Each row comes from the steps of one path. Every step used is in the known rows, and no mark comes twice. Write the path behind each row, first mark first.
Known rows:
pasig > mife > ribe: [ 14   5  -4  17 -26 -56  25  25  -1  20  51  51 -10  20   6 -36  11 -18
 -11   7   3   4  -4 -16 -44 -12]
zatis > toti > mife > dovag: [  8 -43  28  -3  10  18   6   5  -7  21 -35  33  -5  25 -17  30  30  29
  40 -25  34 -13 -15  15  -2  11]
mife > dovag > zatis > nabib: [ 13   4 -19 -46  12  32 -44 -25  23  -7 -17  26 -41 -67  18  -7  28  27
  -4 -14 -58 -46 -36  -5 -54  27]
nabib > zatis > toti > mife > ribe: [ 18 -36  70   9 -43   9  31   9 -60  -7 -27  28   3  42  -4   9  -6  -6
  -8  -2  31   0 -21 -10 -60  -3]
ribe > mife > toti: [-16  24 -25   3   5  -8  -2  27 -16  -6  55 -34  12  12  -8 -30   6 -34
 -17  12  39  27  13  -2 -44   1]
nabib > zatis > mife > pasig: [ 22  14  35  18 -37 -18  28   0  -6   3 -16 -16  29  16 -11   2 -68  -2
  13   6  -9 -57  12 -28  48 -30]
koze > mife > pasig: [  3   3 -24  32  20 -37  -9  11  85  30  42   3 -14  -2  29  17 -64  29
  36   1   5  -7  37 -20  44   8]
ribe > mife > koze: [ -1  10  17 -38  30   2  12  54  30   6  53  -1  54  53 -24 -10 -15 -45
 -44  22  41  18  18  41  13   7]
nabib > zatis > dovag > mife > pasig: [ -1  35  24  23 -40 -26   8  13  -3   1  -6 -42  16 -36 -14  23 -39  54
 -20  -1 -40 -32  11 -55  69 -27]
dovag > zatis: [  2  22  -7  -6  27  -2   2 -46  12  -9  10   0 -10 -23  11  -6   4 -35
 -24   0 -17 -23  11  -2 -19  -6]
ribe > mife > dovag > zatis: [  8   0 -17 -35  46  17 -20  -5  35 -14  41 -47   8 -38 -20  -4  48 -25
 -65  -9   9 -21  -8  25   0  23]
mife > zatis > nabib: [ 10   3 -49 -30   5  25 -35   8   6 -17   7  53 -32 -16  33 -18  -1  34
  33  26 -50   0 -34   7 -56  20]
koze > mife: [ -5 -10 -10  22  30 -11   6 -17  63  -1  45  18  -3   4  38   1 -25   1
   5   7  23  11  28  -4  26   2]
zatis > toti > mife > ribe: [  6 -27  37   2 -19   4  22   2 -36  20 -16  39   8  33 -12  13   9  -3
  37 -20  21  36  -6   4 -51  -6]
zatis > ribe > mife: [ -5  18   9  -9   8  50  -5 -12  -3 -18   3 -33  36  14 -18 -49 -16 -83
 -48   9  41 -12  28  -3  55  24]
ribe > mife > toti > zatis > nabib: [-17  -1 -44 -13 -27  26 -20  56 -63 -23 -11 -12 -49 -18  13 -36  -1  10
   6  14  32  42 -16  11 -72   7]
dovag > mife: [ -5  29 -20   4  16 -21  15 -17  21   8  11 -19  15 -12  -6 -13  -6  -9
 -26  -7 -23  16  18  -8  32 -12]
toti > zatis: [ -4 -20 -20  23  -8  -4  16   9 -20 -22 -17  31  -8   5  25 -17 -20   7
  -6  13  51  11  26  37   8 -17]
koze > mife > dovag > zatis: [  8 -22 -17  -8  53  -6 -34 -33  89   3  32 -20 -21 -47  23  26  36  21
 -24 -19 -21 -17  -8   8   9  29]
mife > pasig: [  5  24 -21  22  -4 -30   1  12  33  22  17  18   1   3   9  -5 -59  18
  28   2   5 -29  39 -16  18  -5]
toti > mife > zatis > nabib: [  4 -24 -22 -21  -3  25 -22 -17 -10  -3  -7  51 -23  -3  25  19  28  24
  62  -1 -48  27 -38  18 -35  34]
nabib > zatis > toti > mife > pasig: [ 15 -18  52  27 -31  -6  30  22 -34  17 -52   9 -22  40  -6  31 -59  15
  33  -2  33 -50   0 -30   6  -1]
koze > mife > dovag: [  7 -32 -16  10  34  -7 -21   1  90   4  44  16   1 -10  28  13   6  40
  -1  -6  20  -7   8  11  28  22]
ribe > mife > dovag: [  9  -9 -15 -17  25  14  -8  27  35 -11  53 -11  31   0 -13 -20  17  -3
 -42  -1  49  -9   7  28  18  18]
ribe > mife > toti > zatis: [-20  -5 -38  14 -10  -6   1  48 -48 -22  17 -38 -11   5  -3 -24  10 -11
 -21  14  70  49  12  32 -35  -5]

Which path is each row?
[ -3 -16  48 -12   5 -17  18   8  18  29   7  46  40  64 -10  34   5 -25
  19 -10  13  31  11  43  16   9] : toti > mife > koze
[-19  15 -57  -3 -36  -5 -25  27 -49   0 -54 -17 -57 -45  11 -16  10  45
  10  -7 -43  51 -24 -11 -57  -2] : dovag > mife > toti > zatis > nabib
[ 15  -5  41   8 -10  19  31  20 -41 -26 -35  23 -16  32  10 -22 -50  -2
 -25  33  47 -61  -9 -29 -32 -20] : nabib > zatis > toti
[-22  11 -49  22 -18 -39  -7  20 -33   4 -24 -45 -24 -18  -4  -4  22  22
 -15  -8  -5  59   2   9 -21 -16] : dovag > mife > toti > zatis
[ 26  -5  52   1 -49  -5  28  -9 -32 -23   4   3  53  20  -7 -21 -16 -23
 -31   3 -10  -6  -8  -7 -17 -31] : nabib > zatis > mife > ribe
[  1 -21   3  12 -14   3  31  -9 -36 -16 -41   5  24  14  -6  -8  -9  -8
  23   1  28  17  14  39  49 -42] : toti > zatis > mife
[-18  -8 -33  29 -26 -22  -3  25 -44 -13 -15   6 -26   4  20 -15   4  19
   8   9  40  32  11  22 -51 -15] : mife > toti > zatis
[  4  19  16 -15  19   6  19 -66  -4  -3 -14 -28  22 -16 -19   1  13 -51
   3 -14 -42 -14   0   1  21 -31] : dovag > zatis > mife
[  6 -23   6 -36   4  31 -33 -47   6   6 -29  24 -36 -51   9  30  55  18
  25 -43 -58 -16 -39   7 -32  43] : toti > mife > dovag > zatis > nabib
[  2  12   8 -17  35  18   8 -21 -16  -1 -34  -2 -33 -12  -5  -5  -7 -22
  -7   7  -3 -37 -10 -16 -42 -17] : dovag > zatis > toti
[  7  10  21  -7   8 -55  31  55  25  36  35  58   3  65 -10  -9  -3 -29
 -11  25  10 -17  -5   8   2  -8] : pasig > mife > koze
[  7  -7 -31 -29  49  31  -4  47  -9 -14  22 -17  -3  25 -21 -14  11  -8
  -8  41  32   7 -28  21 -25   3] : ribe > mife > zatis > toti
[ -9  21   4  11 -19 -17  11 -15 -30   9  -1 -17  25  16 -17 -10   8 -18
  40  -6 -14  16   2 -13 -21 -34] : zatis > mife > toti
[ -1  -2   4  29 -13 -31  11 -12  17  37   3  20   5  16   2  31 -32   5
  59 -26   6   0  33  -1  40   7] : toti > mife > pasig
[-20  34  25  20 -46 -19   3   4 -48 -18   1 -53   8 -29 -12   8  21  35
 -37   3 -35   5 -14 -56  -9 -30] : nabib > zatis > dovag > mife > toti
[ -2  18 -39 -14  14  18 -40 -26  21   1 -28 -48  17 -17 -21 -16  32 -22
 -34   3 -67  17 -16   2  51  31] : dovag > mife > zatis > ribe
[ -1 -25  60 -23  14   6  27  34 -11  36 -36  45  17  79 -27  37  -3 -12
  39  -2  25  16  -7  27  -7  -2] : zatis > toti > mife > koze
[  0 -26   3   1  -4  33 -27 -46  -6  -1 -27   8  16  22  -6  12  42 -35
  21  -9 -21  17 -14  27  42  46] : toti > mife > zatis > ribe
[ -1   4  54  18 -35  14  23  -8 -36 -44   9  25  22  -2  18  -2 -21  23
 -24  24  22 -41   9 -27  20 -30] : nabib > zatis > dovag
[  2  25 -15 -33   9  30 -17 -42  -3 -13 -19  26 -43 -50  26 -19  -6 -11
   3  -1 -55 -28 -16 -22 -55   7] : dovag > zatis > nabib
[  2  -1  17   2  14  -6   6 -17  -8  43 -50 -16 -40  -6 -22  49 -16  -5
  55 -27 -18 -27  -5 -21  -4   2] : dovag > zatis > toti > mife > pasig
[ -6  22  39  13 -27  -1  23 -14 -24 -30  -1 -29  27 -27  -7   6  -3  24
 -48   7 -22 -15   1 -40  50 -32] : nabib > zatis > dovag > mife
[  0  14 -56 -10  29 -21 -19  -3  31   0  25 -25   9 -13  -5   2  30  15
 -19  11 -55  32 -16  15  12   5] : dovag > mife > zatis
[-10 -12  -5   1  -8  50  -5  12 -36 -33 -35 -33  14   8 -13 -44 -12 -61
 -52  11  72  13  27  34  64  19] : toti > zatis > ribe > mife
[  5 -20   1 -12  37  36 -58 -56  79   1 -15 -37 -12 -47   7  10  37 -18
 -39 -24 -31 -33  -8  -5  48  54] : koze > mife > dovag > zatis > ribe
[-14  42 -10  14 -14 -29  -1   7  22  30   6 -33  19 -43 -24  25 -21  58
  24 -18 -52   3  25 -42  78 -29] : zatis > dovag > mife > pasig
[-16   3 -23  30  10 -29 -14   1  40  10  48  -8 -19   2  32   1  -4  11
  20   3  12  32  12 -21 -37   4] : koze > mife > toti
[-11 -28  11   6  -2   9  -4 -24 -15  -9  20  25  25   3   1  55  60  39
  56  -6 -22  40 -16  25  30  -2] : toti > mife > zatis > dovag
